Each row was made from one walk, in order. Every step used is in the known rows, and no mark comes twice. Write each row's walk.
In the rows, 128 means zero.
Known rows
vebi gavoz forad magemap mipon: [107 132  97  86 123 144 185 144 181 164 126 175  89 131 128 100  92 193
 157  80 103 154 143 118 108 114 114  77 165 100 162 112 172  79 113  71
 125 135]
suro falodud fotub gavoz: [ 69 160 140  62 116 121 158  87 156 149 174 147  89 138 106 157 112 176
 123  81 124 114 131 133 103 116 152  75 198 132 125 161 117 108 102 116
 139 132]
mesu falodud mipon: [125 126 132  81 150 105 168  88 165 127 126 131  93 111 136 113 124 174
 102 101 121 138 123 119 101 130 112  90 182 121 160 169 154 138 102  95
 147 126]
gekitez vebi gavoz: [107 135 115  79 159 147 156 110 195 130 119 137  73 114 122 115 111 192
 112  83 102 125 144 124 126 126 138  72 166 120 123 149 149  70 107 102
 108 144]
rekoz gavoz fotub falodud mipon: [ 96 136 155  96 100 115 207  98 131 192 139 147  99 138 127 145 116 164
 145  82 149 110 127 130 103 101 118  68 192 134 176 160 147 109 110 101
 152 114]
fubo mesu: [107 130 131  90 128 129 166 128 150 159 107 138  65 121 124 121 111 170
 132 107 117 143 139 121 140 126 151  97 150 100 129 144 130 106 123 105
 154 148]
falodud mesu borun: [118 136 131  90 113  98 155 119 146 143 123 140  78 104 132 118 106 150
 109  93 102 116 143 112 120 128 132  96 163 113 155 171 147 126 150 105
 127 138]
falodud fotub: [ 89 136 118  88 133 103 166 104 146 143 138 126 104 106 119 127 106 177
 134  92 114 116 127 111 125 121 141  78 199 119 139 145 141 127 118 103
 142 130]
fotub gavoz: [ 96 146 131  72 112 127 156 113 148 143 155 145  93 124 106 142 131 181
 119  84 143 130 123 124 112 109 122  70 172 123 136 135 137  96 122 122
 134 157]
gavoz vebi: [103 156 128  84 119 120 168 117 140 143 126 138  76 130 140 116 104 198
 132  88 125 125 124 104 130 133 133  83 149 117 145 142 153  91 140 106
 152 139]
suro falodud mesu borun: [102 161 136  76 116 112 150 111 156 147 130 156  56 127 134 138  96 160
 104  95  91 118 146 119 108 140 161 106 155 118 134 189 133 115 136 105
 135 131]
gavoz forad magemap: [ 94 154 106  92 133 140 188 138 139 163 109 183 108 119 114 120 100 201
 167  94 109 148 140 110 119 126 129  91 150 118 158 125 150  95 134 103
 158 129]
forad magemap mipon falodud: [ 94 164  98  70 112 122 153 131 170 150 108 141  82 139 138 109 103 221
 151  90 122 152 119 108 104 105 115  58 173  89 146 121 178  91  97  57
 162 122]
mipon falodud mesu: [104 152 149  83 121 119 153  93 149 141 123 139  52 128 136 120 107 175
 139  77 100 140 138 118 138 119 143  72 169  76 119 168 155 118 116  93
 138 130]
vebi gavoz rekoz: [ 89 144 147 101 133 135 174 107 171 136 137 168  87 135 149 116  95 176
 160  69 110 135 143 131 132 116 142  82 153 117 130 144 139 102 120  99
 128 156]
suro falodud: [ 85 170 121  71 135 136 161 115 159 142 133 155  68 135 125 155 110 194
 123  97 115 138 129 117 109 139 169  95 153 121 113 148 141  90 110 108
 155 141]
vebi gavoz fotub falodud mesu: [ 96 137 171  96 120 112 178  87 158 171 163 154  61 145 139 115 100 156
 147  69  99 118 144 128 116 104 142  73 182  94 138 172 168 121 115 123
 115 136]
forad magemap: [101 161  98  84 132 125 171 133 141 147 103 151  89 100 113 120 105 206
 155 105 111 145 127 104 113 113 117  89 167 113 154 119 153 100 121 101
 166 137]
rekoz gavoz fotub falodud: [ 86 149 150 113 107 119 189 114 134 187 141 163  99 146 131 143 121 177
 150  79 158 115 121 131 118 111 141  75 165 129 153 154 150  92 130 115
 164 136]
fotub magemap mipon falodud: [ 94 160 132  56 106 117 161 121 166 151 141 145  80 149 123 120 133 198
 121  68 135 151 114 125 104 110 115  51 186  97 112 131 184  84  90  66
 157 128]
vebi gavoz: [112 135 121  92 144 120 165 116 171 132 134 144  71 108 128 124 110 174
 132  84 112 141 134 123 121 119 132  77 171 104 133 139 154  91 114 103
 133 151]
mipon falodud: [ 92 161 131  86 133 120 152 109 158 135 120 140  77 132 144 132 120 193
 142  79 125 145 122 117 125 122 144  62 158  98 122 152 157  97 106  87
 163 130]
suro falodud mesu fubo: [ 98 159 153  78 131 122 146  94 150 137 140 159  43 131 110 143 117 158
 111  90  95 115 140 122 109 131 162  99 156  90 127 171 120 131 145 110
 128 137]
fotub gavoz forad magemap: [ 93 154 123  82 113 145 178 128 138 166 133 186 109 128  97 130 114 195
 159  80 126 145 139 124 110 109 111  80 159 123 163 125 137  89 130 118
 144 139]
forad gavoz fotub: [ 90 154 115  93 109 125 172 108 157 164 110 172  86 130 157 136 107 178
 170  90 128 107 121 121 103 111 127  73 155 113 158 137 150 108 147 109
 164 153]
rekoz gavoz: [116 143 118 108 117 128 180 128 138 154 110 150  80 106 119 138 119 179
 135  92 145 134 128 124 136 123 133  93 165 117 144 135 135  85 138 103
 152 147]
gekitez vebi gavoz fotub magemap mipon: [ 96 142 123  61 124 132 170 109 203 165 141 152  90 158 118 105 112 183
 117  67 113 108 136 131  94 105 120  50 194 132 128 132 183  74 110  83
 117 136]
vebi gavoz forad: [105 133 129  99 142 138 185 121 170 151 136 173  90 125 130 123 106 167
 146  72 109 148 144 126 132 131 140  81 152 111 136 146 150  86 124 103
 127 142]
mesu falodud fotub: [105 128 131  99 154  88 155  86 167 127 139 132 107 111 142 106 121 179
 114  91 117 123 117 119 117 133 136  88 192 121 145 174 149 147 116 105
 154 127]
vebi gavoz forad magemap: [105 143 112  99 144 141 188 133 161 157 115 190  87 109 122 109  98 187
 174  82  97 155 147 122 119 119 120  87 159 109 157 130 152  83 123  98
 145 133]
suro falodud fotub: [ 76 158 124  73 137 116 163  94 160 147 145 143  84 129 122 150 101 184
 131  94 106 121 131 118 112 131 170  87 189 125 119 159 131 114 102 103
 152 124]
borun mesu: [106 151 131  75 124 108 180 130 148 149 129 117  70 100 115 123 117 171
 116  96 121 157 128 114 144 119 133  60 148 115 139 120 152 110 141 102
 153 150]
mesu falodud suro: [122 118 129  88 163  97 157  79 164 122 129 144 105 118 147 104 125 166
 111  95 120 129 133 123 103 136 124  94 172  99 158 171 144 126 123 102
 158 121]
forad gavoz: [107 143 106  79 116 136 168 120 160 144 107 156  68 102 138 136 116 187
 144  92 123 129 123 120 113 119 115  84 155 103 143 132 148  94 130 102
 146 164]

Which walk is each row?
[ 97 131 143  60 125 121 189 102 143 155 151 122  94 119 108 137 120 179
 112  90 123 136 125 117 102 114 115  73 187 121 150 149 159 111  74 102
 128 122]  fotub falodud mipon
[100 157 143  73 101 124 159 106 138 148 154 142  79 138 125 125 116 194
 120  74 142 121 123 116 118 118 119  71 157 125 150 145 137  81 140 123
 139 148]  fotub gavoz vebi
[ 96 159 138  68 122 139 162  99 150 147 135 152  43 131 117 146  95 178
 123  97  91 136 146 117 121 138 170 105 163  98 111 163 138 111 120 110
 129 141]  suro falodud mesu
[109 146 148  90 128  95 167 125 149 140 132 126  72 100 110 124 135 150
 104  92 125 137 121 121 133 115 124  57 141 109 157 130 132 127 164  99
 152 146]  borun mesu fubo
[117 109 148  78 124  95 164 108 178 163 138 141  86 132 125  81 131 163
 101  89 122 136 124 137 113 119 123  90 203 108 134 164 150 140  98  82
 154 125]  fubo mesu falodud fotub magemap mipon
[111 150 164  94 127 103 139  90 148 132 124 147  55 128 129 121 126 157
 127  71 103 123 134 122 124 114 137  68 163  67 137 176 135 133 143  91
 134 124]  mipon falodud mesu fubo
[120 152 132 107 106 130 187 124 128 156 115 149  64 119 137 120 105 194
 141  84 148 126 130 116 144 129 127  90 151 119 158 146 136  75 155 103
 157 138]  rekoz gavoz vebi
[ 92 144 109  68  92 150 174 141 160 173 146 174 112 147 102 119 108 199
 140  78 133 141 134 121 100 107 105  70 166 117 167 109 157  82 122  91
 128 144]  fotub gavoz forad magemap mipon
[ 83 141 116  75 114 102 148  99 178 147 142 114  98 146 145 119 106 191
 129  73 122 123 119 116 117 113 138  49 201  93 132 148 167 117  89  55
 141 114]  magemap mipon falodud fotub
[112 153 179 100  77  99 168  98 145 180 133 173  56 161 126 114 130 140
 142  54 137 107 128 140 108  91 111  55 195  80 152 163 151 120 156  69
 152 114]  rekoz gavoz fotub magemap mipon falodud mesu fubo
[ 80 140 150  75 117 108 192  90 141 175 153 136 110 146 130 139 111 171
 135  88 127 113 126 116  95 106 127  61 189 131 163 156 161 126  91 106
 146 113]  gavoz fotub falodud mipon
[ 93 154 121  56 133 132 180  97 155 144 131 138  68 128 116 157 103 180
 118 104 106 135 135 117  98 130 143  86 178 123 136 151 137 107  89  93
 144 120]  suro falodud mipon
[130 127 147  72 138  90 188  97 163 139 128 111  73  97 130 105 122 158
  89 102 120 159 123 122 124 123 103  68 165 121 169 155 156 146 120  89
 154 129]  borun mesu falodud mipon
[112 154 132  82 107 112 141 111 160 144 113 145  54 138 127  94 111 186
 135  81  99 131 132 111 102  97 111  64 175  56 159 145 159 130 130  60
 133 118]  forad magemap mipon falodud mesu fubo
[100 152 130 119 107 117 185 117 136 172 113 160  94 135 136 139 107 166
 159  90 149 114 126 125 127 115 141  81 166 127 157 141 139 100 155 109
 168 140]  rekoz gavoz fotub
[ 81 141 132  64  94 106 141  94 174 149 169 119 101 153 130 127 118 184
 121  57 139 120 117 129 107  94 120  37 210 102 135 148 152 110  88  71
 127 125]  magemap mipon falodud fotub gavoz
[125 123 145 102 150 114 157 114 168 146 106 145  67 125 144  99 128 172
 111 107 124 148 131 128 133 138 146 112 139 103 138 174 136 127 124 103
 166 144]  fubo mesu falodud
[ 97 150 155  58 109 131 157  81 200 169 139 154  53 171 135  90 103 172
 131  48  93 114 149 136 108 100 122  38 203  91 114 170 185  86 103  71
 109 119]  gekitez vebi gavoz fotub magemap mipon falodud mesu
[ 84 161 149  74 132  94 168  92 144 148 144 145  92 122 114 120 129 179
 150  63 117 132 118 125 116 105 119  55 215 107 115 161 151 111  92  91
 173 109]  mipon falodud fotub magemap
[100 137 168 101 116  83 168  99 165 172 162 159  78 137 154 110 102 135
 128  71 100 104 144 130 101 110 137  75 172 111 163 196 162 123 132 113
 123 128]  vebi gavoz fotub falodud mesu borun
[ 83 145 154  98 133 111 179 104 166 166 162 158  89 148 143 126 110 173
 147  72 123 122 127 128 104 106 141  63 170 116 141 155 169  98 105 118
 144 138]  vebi gavoz fotub falodud
[112 152 148  58  87  92 151 119 166 157 138 147  66 140 132 103 123 160
 105  66 110 133 132 125 102 111 106  64 189  97 132 169 176 109 115  63
 136 119]  fotub magemap mipon falodud mesu borun
[107 128 112  80 135 127 178 105 186 161 122 177  92 150 151  89  88 178
 173  60  96 153 159 131 102 108 106  57 180  64 171 139 166  76  99  41
 142  91]  vebi gavoz forad magemap mipon falodud suro
[ 84 165 127  62  84 107 151  96 155 163 150 132  88 156 141  90  97 217
 156  58 130 122 120 113 102  89 100  44 206  97 175 145 154  96 105  64
 149 104]  forad magemap mipon falodud fotub gavoz vebi
[101 152 111  85 124 138 175 130 188 163 120 177  79 151 147  99  96 199
 172  61 105 163 138 126 112 112 115  57 164  82 152 133 177  72  97  51
 142 119]  vebi gavoz forad magemap mipon falodud
[ 95 164 144  88  83 113 182 117 154 188 128 170  84 166 139 125 126 177
 155  62 160 129 116 137 108 100 112  51 191 109 139 137 171  82 124  69
 180 120]  rekoz gavoz fotub magemap mipon falodud
[ 80 133 109  71  92 129 175 120 159 176 157 161 129 140 103 111  99 190
 149  73 123 124 135 121 101  98 105  66 202 122 174 122 145 105 115  85
 120 123]  falodud fotub gavoz forad magemap mipon
[101 141 141  81  93 106 187  92 149 187 131 168  99 170 141 116 118 154
 159  60 152 118 136 143  96  95 103  50 208  91 158 148 159  82 124  60
 181  93]  rekoz gavoz fotub magemap mipon falodud suro
[113 111 146 109 152  96 156  95 167 146 119 133  85 119 145  93 119 162
 120 102 115 127 132 130 135 133 150 105 176 105 145 186 126 150 116 102
 160 124]  fubo mesu falodud fotub
[ 81 146 164  90 108 115 174  91 138 177 155 150  84 149 130 124 104 167
 139  79 111 113 135 118 117 111 150  78 173 106 141 169 164 131 123 127
 132 134]  gavoz fotub falodud mesu
[ 79 155 117  63  97 107 148 105 167 157 145 133  99 143 125 110 109 203
 152  69 129 127 120 123  96  81 101  42 219  99 157 133 157 108  88  65
 144 117]  forad magemap mipon falodud fotub gavoz
[ 78 154 136  85 106 125 182 106 155 181 135 170  89 141 152 139 116 186
 158  80 136 109 118 126  96 107 127  72 152 113 155 149 161 100 120 118
 160 149]  forad gavoz fotub falodud
[101 159 144 103 102 110 198 118 125 183 124 179  92 130 112 137 129 163
 161  78 150 120 125 133 114 105 116  76 188 136 144 138 146  92 150 115
 180 135]  rekoz gavoz fotub magemap
[ 93 144 113 105  99 132 187 127 156 185 111 171 101 139 137 110  96 194
 181  64 130 139 135 125 127 107 117  66 192 100 174 142 150  90 115  45
 157  97]  rekoz gavoz forad magemap mipon falodud fotub
[110 131 147  62 117  75 181 107 179 155 160 118  88 113 116  83 136 163
  84  79 125 149 111 133 117 113  99  59 199 123 142 140 175 144 118  76
 156 129]  borun mesu falodud fotub magemap mipon
[ 76 150 107  83 116 123 173 115 168 170 121 161 115 149 140 102  91 200
 172  70 107 140 133 113 114 112 124  55 189  96 158 137 165 111  97  51
 153  98]  gavoz forad magemap mipon falodud fotub
